Every row comes from one small tree of marks. The marks that hang from a mark follow it in brackets, in the order of their numbers. Every link used is in the known rows. Which tree was each row made from?
Known rows
z_48[z_354[z_275 z_771]]: [ 22.3  -5.2  21.2   4.8   6.6  -0.7 -12.1   8.5  -5.1   5.4   4.2   1.5
 -18.0  11.2  10.8  -6.1 -38.9 -24.8  13.2   9.7 -18.5]
z_354[z_48 z_771]: [ 12.7  -0.9  40.6  14.7   6.0 -36.0  18.8  -9.9 -35.7  23.3  -1.6 -56.7
   8.1 -40.4   6.9   5.0  27.6  -1.9  17.4   5.5 -14.4]
z_290[z_11[z_354 z_922]]: [ 32.9  18.4 -12.3  13.2  31.5 -10.4  -5.9 -28.2  28.9 -34.8   5.2   1.9
  -1.5  44.3  28.0   1.3  35.6  -6.8  20.8 -15.7  -5.2]
z_771[z_354[z_48]]: [  7.6  14.1  11.0  10.1  15.8  -7.3   4.8 -29.0 -21.5  30.0  -3.7 -23.6
 -13.8  -1.8  58.6  -3.7  -9.1  51.4  12.9  16.2 -11.6]
z_11[z_541 z_922]: [ 30.9  11.5  15.1  18.5  23.5  -2.4  -8.8 -37.2  28.2 -27.6 -11.8  13.7
 -12.3  15.0  13.5  -8.3  23.9  -3.4  10.9  -1.7 -26.9]
z_597[z_11[z_354[z_771] z_541 z_922]]: [ 10.7   9.0 -17.0   9.7   9.8  13.2  -9.8 -21.5  46.4   2.6  -2.9 -19.3
  10.1  29.4  10.4   1.0   5.5 -27.0  21.1   1.9 -12.2]
z_302[z_354[z_48]]: [ 27.6  22.7  34.7  -3.0   5.8 -12.0  -0.3 -10.0 -20.2  24.1  -4.1  -6.3
  -5.9  -2.0  39.3  10.7 -10.9   4.9  18.6   6.5  -5.2]
z_922[z_11[z_354 z_541 z_597]]: [  6.8  15.1 -11.1  23.4  57.0  -8.8  15.0 -30.6   4.2 -16.4 -25.6  83.3
  -1.0  14.8  36.1 -17.0 -10.8  21.0  30.8   6.4  15.2]
z_354[z_275 z_771]: [ 18.2 -14.4  36.3  10.5  26.5 -30.1 -11.8   2.0 -15.0  -5.3   0.0 -26.7
  -9.9 -13.9  -0.5  -3.0  -2.3 -28.3  26.5  15.6 -33.8]
z_541[z_48]: [  0.0  12.3  41.3   9.3  25.4 -16.5  -8.5 -29.1   7.4 -24.9  14.5   5.3
 -28.4 -11.7 -12.3   8.3   7.4  24.9  13.2 -10.5 -31.7]
z_11[z_541]: [ 14.8  17.8  26.2  23.3  22.6 -25.1  -2.9 -45.1  10.6 -18.7 -13.4  33.4
 -35.7  10.9  18.2  -9.3  10.1 -10.3  14.9   2.0 -20.5]
z_11[z_541[z_48[z_354[z_771]]] z_597 z_922]: [  8.2   5.8  21.4  10.7   1.5  32.0  17.6   6.2  29.6 -19.9   9.3  49.3
  15.6 -14.0  -5.5  -7.4 -46.2  24.9   0.9  -9.5   4.8]
z_541[z_48[z_354[z_771]]]: [  2.7  10.6  28.2   4.5  -5.3  -3.6   1.2 -10.1   2.8  -4.4  23.2   0.5
 -17.2  -4.5  -9.6   7.5 -20.3   4.1   4.8 -16.6 -16.2]
z_597[z_11[z_354[z_48 z_275 z_771] z_541 z_922]]: [ 14.8  -6.1   0.6  11.2   9.6  16.7  -1.0   3.2  23.4   4.3   1.4 -31.1
  37.0   2.5  20.0  -3.2 -30.9 -25.2  32.3  20.0 -13.9]
z_290[z_11[z_597]]: [ -8.7  25.9  31.4  20.4  42.4 -16.7   8.7 -12.9  -3.8 -20.0   0.7  30.0
 -24.2   8.5  24.4  -6.4  23.3  29.6   5.0  -0.1   7.7]
z_48[z_354[z_275]]: [ 26.1   4.7  20.9   4.5  20.6  12.3 -23.7  -4.3   7.7  -8.1  -2.2  33.4
 -36.3  26.6  19.4  -8.6 -47.2  -4.1  10.6  12.7 -21.7]
z_771[z_354]: [  8.1  16.3   0.6   7.5  25.7  -7.0 -13.5 -37.4   1.4  15.5  -5.3  -3.1
 -37.4  23.6  51.1  -4.8  -2.5  36.9  11.1  10.1 -19.2]
z_354[z_48]: [ 15.1   9.8  39.7  14.3  21.4 -21.7   6.3 -24.1 -21.5   8.6  -8.4 -22.0
 -12.3 -23.4  15.8   1.9  15.9  21.9  14.5   8.8 -17.4]
z_302[z_354[z_48 z_275 z_771]]: [ 29.2  -1.6  42.5  -3.8   1.9 -21.7   1.9  22.5 -36.0  24.6   4.8 -32.2
  19.1 -19.5  32.6   7.6 -36.8 -26.8  31.4  19.8 -13.1]

Which tree is each row?
[ 20.2   5.5  -8.8  25.1  54.4 -21.0  -4.1 -32.9  -1.9 -29.7 -15.7  56.5
  -2.8  32.9  41.3 -17.3 -16.3 -15.5  43.0  11.5 -14.7]
z_922[z_11[z_354[z_275] z_541]]
[ 46.1 -17.4  -2.2  -3.1  52.6  26.4 -15.8  10.9  43.0 -24.8 -16.9  48.3
  11.3  -0.8   4.2  -8.1 -55.7  16.3  34.0  17.5  -4.7]
z_11[z_354[z_275] z_597 z_922]
[ -6.0  17.9  11.6  25.7  15.5 -29.5  35.4 -10.6  13.7 -36.3  17.8  53.9
  10.1  -1.6  16.0  -5.4 -25.2  -8.1  27.5 -16.2  24.5]
z_290[z_11[z_354[z_771] z_541[z_48] z_597]]
[ 44.3 -12.1  -3.9   9.4  42.8  20.7  -3.8  -0.2  50.0 -35.9 -21.1  80.6
  13.4   4.2  15.4 -18.4 -71.2  -0.8  36.9  17.8   0.6]
z_11[z_354[z_275] z_541 z_597 z_922]
[ 39.1   0.3   0.0  13.3  24.3  17.1  23.5 -10.5  29.6 -10.1 -22.7  52.1
  29.0 -19.1  20.1 -11.2 -42.3  23.0  28.5   8.7  18.8]
z_11[z_354[z_48] z_541 z_597 z_922]
[ 10.0   5.8  35.1   3.4  15.2  11.9 -16.9  -2.5  11.7 -26.8  21.1  35.4
 -27.0   8.1  -0.7  -0.3 -59.7  13.6  11.6  -1.3 -27.2]
z_541[z_48[z_354[z_275]]]
[-14.3  19.9  12.8   8.6  -8.3  37.5  -8.2  -8.1  36.9  -4.8  22.2 -14.7
   3.6  22.5   0.2   3.2 -11.9   2.5  -4.2  -6.8 -19.7]
z_597[z_11[z_541[z_48[z_354[z_771]]] z_922]]
[ 11.3  -0.8  20.0   8.8  25.9  -2.9  -4.6  -9.6 -23.6  19.3  -0.1 -17.2
  -7.8  -5.0  61.9  -9.0 -45.3  40.6  23.6  32.3 -21.8]
z_771[z_354[z_48 z_275]]
[  1.8  25.6  15.3  24.6  -7.7  -2.5  15.6 -14.9  14.0 -40.5  32.4   4.7
   9.9  28.8  20.1  -3.2  13.3 -10.3   1.1 -25.9  -5.3]
z_290[z_11[z_541[z_48[z_354[z_771]]] z_922]]
[  9.4  20.1   2.2  20.9  27.9   2.9  19.7 -14.2  42.7 -55.3  14.3  66.6
  15.6  14.9  18.5  -6.8 -20.1  19.4  21.6 -17.5  15.7]
z_290[z_11[z_354 z_541[z_48] z_597 z_922]]
[ 10.6  -0.1   5.2  25.4  56.2  -5.9  23.7  -5.0 -18.7 -12.3 -21.2  69.7
  25.8 -10.4  45.2 -20.9 -50.1  22.1  42.5  24.1  13.2]
z_922[z_11[z_354[z_48 z_275] z_541 z_597]]
[ -8.7  24.6  30.4  25.9  29.0   2.7  17.9 -11.9  22.6 -53.5  17.3  44.4
   6.8   4.3  15.5  -7.8   5.8  34.6   4.3 -12.8   1.5]
z_290[z_11[z_541[z_48] z_597 z_922]]
[-23.4  19.7  28.5  27.3  53.0  -7.8  18.5 -24.7 -11.6 -27.8  -3.8  66.0
  -1.9  -9.9  16.8 -12.1   1.1  50.1  14.6   0.6  -3.3]
z_922[z_11[z_541[z_48] z_597]]
[-17.5  22.1  23.0  12.7  18.4  26.6 -16.8 -25.5  42.3 -21.9  14.6  -7.8
  -7.5  17.8  -0.9   3.6   9.9  21.2   2.2  -2.8 -32.1]
z_597[z_11[z_541[z_48] z_922]]
[ 14.0   4.9 -14.0  15.8  41.9 -33.2   4.6 -28.5 -16.6   3.5 -10.2  -6.5
   5.9  15.5  22.2  -0.6  35.7  -9.9  33.0  -4.7  -8.4]
z_922[z_11[z_354[z_771]]]
[ 16.2   3.3   6.4  16.7   1.7 -34.2  15.4 -31.9  23.2 -24.4  10.2  28.5
  -0.1  -6.4  -3.8   1.4 -26.3 -35.1  37.3 -16.4  -7.9]
z_11[z_354[z_771] z_541[z_48]]
[ 20.1  11.5  -8.4  22.6  21.0 -11.3  25.1  -8.4  27.2 -29.1  -0.5  33.4
  24.3  16.2  26.5 -10.2   3.1 -15.1  23.4  -8.7  23.0]
z_290[z_11[z_354[z_771] z_541 z_597 z_922]]
